What can hang from each mark
boge: lukol
bemo: lukol
besu: lukol
zakiv: zani
fiseg: lukol
dedu: lukol
vikol: lukol
lukol: bemo besu boge dedu vikol zakiv

Every row comes from one small tree of marks. The marks that hang from a mark follow it in brackets, in alphabetical order. Every link used is in the known rows. Which tree was each row made from?
Known rows
fiseg{lukol{zakiv}}: -6.5  -5.0  10.5  13.4  0.7  2.3  25.7  0.9  -13.3  -9.0  0.0  -12.8  11.6  19.3  1.5  -2.1  -16.5  -5.0  -20.1  -4.7  28.5  -2.6
bemo{lukol{besu dedu zakiv}}: 2.8  -0.3  25.7  12.5  5.0  0.4  15.8  -11.9  -0.4  -16.1  8.1  12.5  4.5  -4.2  -7.5  -7.4  -4.3  -10.2  4.5  -18.8  4.5  22.1
zakiv{zani}: -0.5  -16.7  -0.7  13.1  1.6  2.6  20.9  14.3  -7.2  -9.0  -0.6  -13.4  19.7  24.1  -18.4  -0.6  15.7  -8.8  -19.4  -11.8  24.1  -17.2
dedu{lukol{bemo vikol}}: -9.4  -15.9  -10.2  -11.2  7.8  -10.8  -24.3  18.9  -16.8  6.6  -11.2  -56.0  11.0  39.7  -11.1  11.3  -3.8  -9.2  -21.0  16.6  12.6  -16.3
vikol{lukol{bemo besu zakiv{zani}}}: -5.8  -1.1  2.4  -5.5  -4.4  -27.5  -3.8  5.3  -14.3  -11.9  -1.9  28.0  14.2  -11.1  -2.4  9.9  -1.9  -9.8  1.1  -1.8  9.2  12.9
besu{lukol{dedu vikol zakiv{zani}}}: -2.6  -7.2  -7.0  14.2  1.5  -0.6  0.3  -12.3  1.2  -14.0  10.8  -5.6  6.0  43.9  0.5  33.0  2.9  -18.3  10.6  -13.1  27.2  3.8
dedu{lukol{bemo besu boge vikol}}: -15.9  -0.9  -25.2  -12.5  8.4  -4.8  -33.5  18.1  -11.1  -6.9  -4.3  -28.5  10.1  -3.1  -1.6  13.2  -17.3  -9.4  -6.1  16.9  -0.5  -13.0
bemo{lukol{dedu zakiv}}: 7.8  -3.0  27.1  16.8  8.5  -2.5  20.1  -14.2  -1.8  -9.5  5.5  -0.5  5.0  15.7  -14.1  -0.6  4.4  -12.5  -2.6  -21.6  5.3  13.5
dedu{lukol{zakiv}}: 0.5  -8.6  8.2  14.7  -1.4  -11.4  13.6  18.8  -16.5  -10.8  0.0  -19.7  9.5  22.8  -5.7  -13.8  -5.9  -1.9  -7.0  12.4  30.1  -5.3
dedu{lukol}: 0.0  -16.3  7.8  7.9  -1.1  0.4  12.7  29.9  -15.0  -3.9  -1.8  -37.9  13.2  28.0  -10.1  -11.4  1.8  -0.1  -25.1  11.4  24.4  -16.5
bemo{lukol}: 12.8  -16.5  10.4  7.6  6.5  8.8  22.0  1.6  -11.1  -1.9  -5.4  -26.3  15.4  17.8  -21.2  -5.1  10.5  -10.0  -21.0  -21.8  9.9  2.5
besu{lukol{bemo boge zakiv}}: 5.9  1.5  -28.2  18.9  7.1  -16.9  -15.4  -0.6  -6.3  -11.2  5.2  9.1  14.8  6.1  1.1  27.2  -2.8  -19.3  12.0  -1.2  31.4  5.3
besu{lukol}: 12.4  -20.4  -6.8  16.4  -3.2  5.1  10.8  15.5  -7.4  -7.9  6.3  -27.0  19.2  33.2  1.1  10.9  11.3  -9.6  -9.7  -3.9  40.6  2.9
dedu{lukol{bemo zakiv}}: -5.1  -4.5  0.6  3.4  2.7  -24.1  -9.4  20.8  -16.9  -2.5  -6.9  -16.7  8.6  24.3  -11.2  -2.8  -5.6  -8.9  -7.2  19.6  27.4  -3.7
vikol{lukol{besu boge}}: 2.0  -5.4  2.0  4.4  -0.2  -4.3  8.2  6.3  -9.2  -16.9  8.9  5.1  19.0  -34.7  10.0  3.3  -7.6  -0.1  -11.0  -3.4  -8.6  5.4
fiseg{lukol{bemo boge dedu zakiv}}: -17.9  16.9  1.9  10.8  13.8  -8.7  -4.9  -9.4  -0.3  -4.1  10.5  13.7  4.7  -0.9  -1.0  24.3  -22.6  -12.0  -11.3  0.4  1.0  -10.5
vikol{lukol{besu boge dedu zakiv}}: -2.7  9.3  19.5  13.6  2.2  -15.9  8.4  -12.0  -1.4  -22.0  19.6  32.3  8.8  -35.7  15.7  8.0  -13.5  -2.1  7.5  -2.0  -13.3  14.2
boge{lukol{besu}}: -9.0  -21.6  -9.3  10.5  -3.0  -1.5  19.3  20.0  -4.0  -11.6  14.0  -14.8  13.6  0.4  -6.1  -6.8  -0.1  9.3  -15.4  0.1  32.9  -8.1
bemo{lukol{besu boge dedu vikol}}: -3.8  1.1  1.9  -0.2  15.0  15.5  -4.1  -19.6  2.4  -13.2  5.7  -12.9  6.7  -12.7  -6.0  15.0  -7.7  -13.2  -1.6  -22.7  -22.7  2.2
fiseg{lukol{bemo besu dedu vikol}}: -25.4  -0.5  4.2  -13.3  5.9  5.6  -20.9  1.3  -3.1  4.3  3.2  -26.5  4.1  19.5  2.5  24.5  -20.3  -10.9  -22.7  3.9  -2.1  -7.2
dedu{lukol{bemo boge vikol zakiv}}: -11.2  2.9  -23.7  -2.2  14.0  -21.7  -29.4  0.9  -14.1  -7.1  -6.5  -23.7  8.6  12.3  -3.2  17.2  -18.5  -12.3  0.9  13.7  6.0  -11.0
besu{lukol{bemo boge vikol zakiv}}: 1.9  -2.1  -38.7  8.1  10.2  -16.1  -31.1  -12.7  -6.9  -9.8  0.2  -10.3  13.7  19.8  5.6  39.5  -8.9  -23.2  15.1  -1.7  23.4  5.6
vikol{lukol{boge}}: 6.1  -8.2  3.1  8.6  3.3  -8.6  11.5  1.8  -9.0  -9.2  7.0  -8.7  21.7  -14.6  2.6  9.8  0.4  -1.6  -17.9  -6.1  -9.5  -4.4
fiseg{lukol{dedu zakiv}}: -10.5  2.5  25.0  16.7  3.0  2.6  24.6  -5.6  -2.5  -7.6  10.7  -4.0  4.2  20.2  1.7  5.3  -16.3  -4.6  -17.8  -3.8  16.0  -3.6

Write each row's tree
-7.7  -2.0  -5.9  6.4  0.6  5.8  5.6  27.7  -10.6  -19.3  6.2  -12.4  11.4  -18.0  -1.2  -10.4  -11.8  0.3  -10.3  11.6  10.4  -13.3 -> dedu{lukol{besu boge}}
-13.9  5.4  5.3  7.1  2.6  -19.5  -7.5  4.6  -0.6  -13.9  8.4  29.7  7.0  3.9  -11.9  7.7  3.3  -15.7  7.8  -1.9  15.8  2.4 -> lukol{bemo besu dedu zakiv{zani}}
3.6  -14.6  15.9  0.3  13.6  9.3  2.7  -17.3  -0.4  0.8  0.9  -40.3  8.9  31.2  -14.1  13.7  5.5  -13.6  -17.7  -24.5  -10.7  1.1 -> bemo{lukol{dedu vikol}}
-13.8  -0.9  2.0  1.9  9.5  -21.4  -28.0  -9.6  -3.7  -7.0  5.5  -5.1  5.3  14.8  2.3  15.7  -8.0  -14.9  10.6  3.0  6.3  13.1 -> lukol{bemo besu dedu vikol zakiv}
-17.8  -20.8  -27.0  -8.7  3.6  -13.6  -19.3  9.8  -5.7  0.0  3.7  -30.9  11.9  13.4  -8.9  16.8  -5.9  -0.4  -11.1  4.5  22.0  -7.5 -> boge{lukol{bemo besu vikol}}
5.2  -3.7  -4.5  24.5  4.8  7.3  3.9  2.6  6.4  -13.0  20.6  -5.4  12.3  12.2  4.3  25.8  4.1  -10.2  -2.0  -6.7  16.0  -5.6 -> besu{lukol{boge dedu}}
-13.5  -6.5  0.8  15.5  7.3  -30.2  -1.3  1.7  3.2  -0.9  15.5  2.7  5.3  21.5  -14.9  14.7  1.7  0.1  -4.4  4.3  25.4  -5.7 -> boge{lukol{bemo dedu zakiv}}
-11.8  6.7  -10.9  8.8  20.2  -23.5  -29.2  -23.1  -0.8  -6.5  6.2  -4.0  8.8  10.6  -1.1  29.6  -8.6  -17.2  8.9  -2.1  -7.0  -3.9 -> lukol{bemo boge dedu vikol zakiv}
-14.9  -4.4  -3.2  -2.3  0.4  7.0  6.8  -10.2  -13.8  -15.1  -2.2  -20.0  8.0  11.3  12.9  4.5  -28.9  -6.6  -11.4  -4.9  19.0  5.6 -> fiseg{lukol{besu vikol zakiv}}
-5.0  -0.2  13.6  14.8  9.4  -27.2  -8.0  -0.9  -3.3  -2.0  7.7  3.9  9.3  23.0  -8.9  9.5  4.5  -13.0  0.7  2.8  15.2  3.1 -> lukol{bemo dedu zakiv}
-12.2  14.5  -1.5  14.2  11.4  -20.6  -16.9  -3.8  1.7  -15.6  13.6  28.5  7.5  -21.6  0.6  10.1  -8.8  -13.7  13.3  2.3  2.3  5.5 -> lukol{bemo besu boge dedu zakiv}
1.2  -3.9  1.7  5.1  18.6  11.7  -1.4  -24.2  2.4  -4.7  3.6  -26.5  9.3  7.4  -11.9  23.0  -1.5  -13.8  -11.2  -26.0  -23.7  -4.9 -> bemo{lukol{boge dedu vikol}}
-17.6  -10.3  -2.1  9.8  3.6  -13.2  2.8  -10.5  3.4  -15.2  20.0  -8.6  2.8  11.1  1.5  10.2  -13.2  5.5  7.1  -1.7  19.6  3.2 -> boge{lukol{besu dedu vikol zakiv}}
-1.8  -1.1  -5.6  15.4  2.4  -15.8  -7.3  3.8  3.3  -6.5  9.5  18.6  6.2  33.0  -9.0  32.3  8.8  -20.3  9.3  -4.0  35.5  3.1 -> besu{lukol{bemo dedu zakiv{zani}}}
-22.4  2.2  -24.1  -12.5  9.7  8.1  -22.2  -1.4  -8.7  -4.3  -3.2  -21.6  10.9  -7.7  5.4  25.4  -27.8  -12.4  -19.9  1.2  -3.0  -12.1 -> fiseg{lukol{bemo besu boge vikol}}
-11.9  -4.7  -16.6  -0.3  10.9  18.5  5.5  -7.3  -9.9  -6.1  -1.2  -39.1  14.9  11.4  4.3  20.5  -22.5  -7.3  -28.2  -9.2  -0.6  -22.0 -> fiseg{lukol{boge vikol}}
-6.4  9.3  6.4  23.3  8.1  -7.2  5.5  -7.5  1.2  -25.4  20.3  24.9  7.9  -21.5  6.2  -0.5  -9.6  -6.7  12.7  -3.8  4.2  5.6 -> lukol{besu boge dedu zakiv}
10.4  0.3  -1.7  16.5  12.2  -0.9  16.3  -16.5  -9.5  -15.6  -3.1  5.6  14.4  -9.7  -12.6  0.4  -3.7  -14.2  0.3  -25.5  4.1  6.3 -> bemo{lukol{boge zakiv}}
-16.1  -3.9  -1.8  -5.7  -0.8  4.3  0.4  19.2  -11.5  0.0  -2.3  -13.8  10.6  4.6  -2.0  4.9  -14.8  -8.5  -29.1  5.8  18.6  -4.9 -> fiseg{lukol{bemo besu}}
5.4  3.1  -4.0  14.0  7.2  2.8  12.7  -12.8  -8.5  -23.3  -0.2  18.5  12.5  -29.8  -5.1  -5.7  -10.1  -11.2  8.4  -21.9  2.9  14.2 -> bemo{lukol{besu boge zakiv}}
-10.9  1.1  -26.1  7.8  6.7  -1.7  -1.7  -11.2  -6.4  -28.4  2.6  10.4  13.9  -12.5  0.4  9.7  -11.6  -13.2  12.5  -14.0  8.6  -3.5 -> lukol{besu boge vikol zakiv{zani}}
-13.3  -17.9  -16.4  1.8  -0.9  -14.9  -4.8  22.9  -4.5  -2.0  7.9  -10.6  12.3  2.5  -12.2  4.1  0.1  3.6  -12.8  7.5  30.7  -8.3 -> boge{lukol{bemo besu}}
-5.8  2.8  -2.3  17.9  16.7  -9.5  -6.0  -24.6  -0.8  -15.3  11.1  -8.7  10.7  10.8  5.1  17.9  -8.9  -11.4  6.9  -9.4  -3.3  -3.5 -> lukol{boge dedu vikol zakiv}
-20.7  -4.1  12.6  -4.0  2.8  18.3  4.3  -2.7  -1.8  -5.1  9.0  -28.9  4.4  16.9  7.9  13.0  -21.7  -4.3  -24.1  -2.0  -0.1  -7.3 -> fiseg{lukol{besu dedu vikol}}
-11.8  9.8  -13.6  4.3  4.0  -19.4  -17.1  19.3  -14.6  -16.7  0.2  10.0  7.3  -19.8  -0.5  -2.9  -17.9  -8.8  6.3  18.0  16.1  -3.8 -> dedu{lukol{bemo besu boge zakiv}}
4.3  -5.0  34.1  13.9  0.5  -22.6  15.3  -10.1  -5.1  -8.0  13.7  4.6  9.4  8.1  6.9  5.8  0.4  -1.2  -7.1  -3.8  -0.9  13.3 -> vikol{lukol{dedu zakiv}}
-5.0  -8.7  10.3  13.0  10.5  -11.8  -0.4  -17.9  -4.7  -9.8  8.2  -22.1  8.4  31.3  2.0  9.6  -0.9  -10.2  1.4  -7.0  8.4  2.9 -> lukol{dedu vikol zakiv}
-3.5  -1.3  -23.3  4.3  13.0  -3.8  -31.7  -8.1  4.0  0.2  11.6  -22.1  10.6  24.3  2.4  49.3  -0.6  -20.7  1.1  -0.7  4.1  -4.6 -> besu{lukol{bemo boge dedu vikol}}
1.8  0.9  -14.1  21.0  10.0  -2.7  -9.4  -21.5  3.2  -17.1  15.9  -6.7  8.3  19.4  13.6  36.0  -8.7  -15.6  16.6  -8.9  13.4  5.3 -> besu{lukol{boge dedu vikol zakiv}}
3.9  -9.7  0.4  0.3  6.0  1.9  0.8  -19.3  -14.0  -15.8  -6.7  -16.0  8.9  5.8  -4.3  -1.3  -9.3  -13.8  5.2  -22.0  7.7  22.5 -> bemo{lukol{besu vikol zakiv}}
-8.5  -11.5  9.0  24.0  5.3  -17.4  22.5  -3.2  3.9  -10.4  21.9  -0.2  4.9  19.5  -8.4  4.4  -0.5  6.9  -4.1  -2.5  30.5  -6.9 -> boge{lukol{dedu zakiv}}
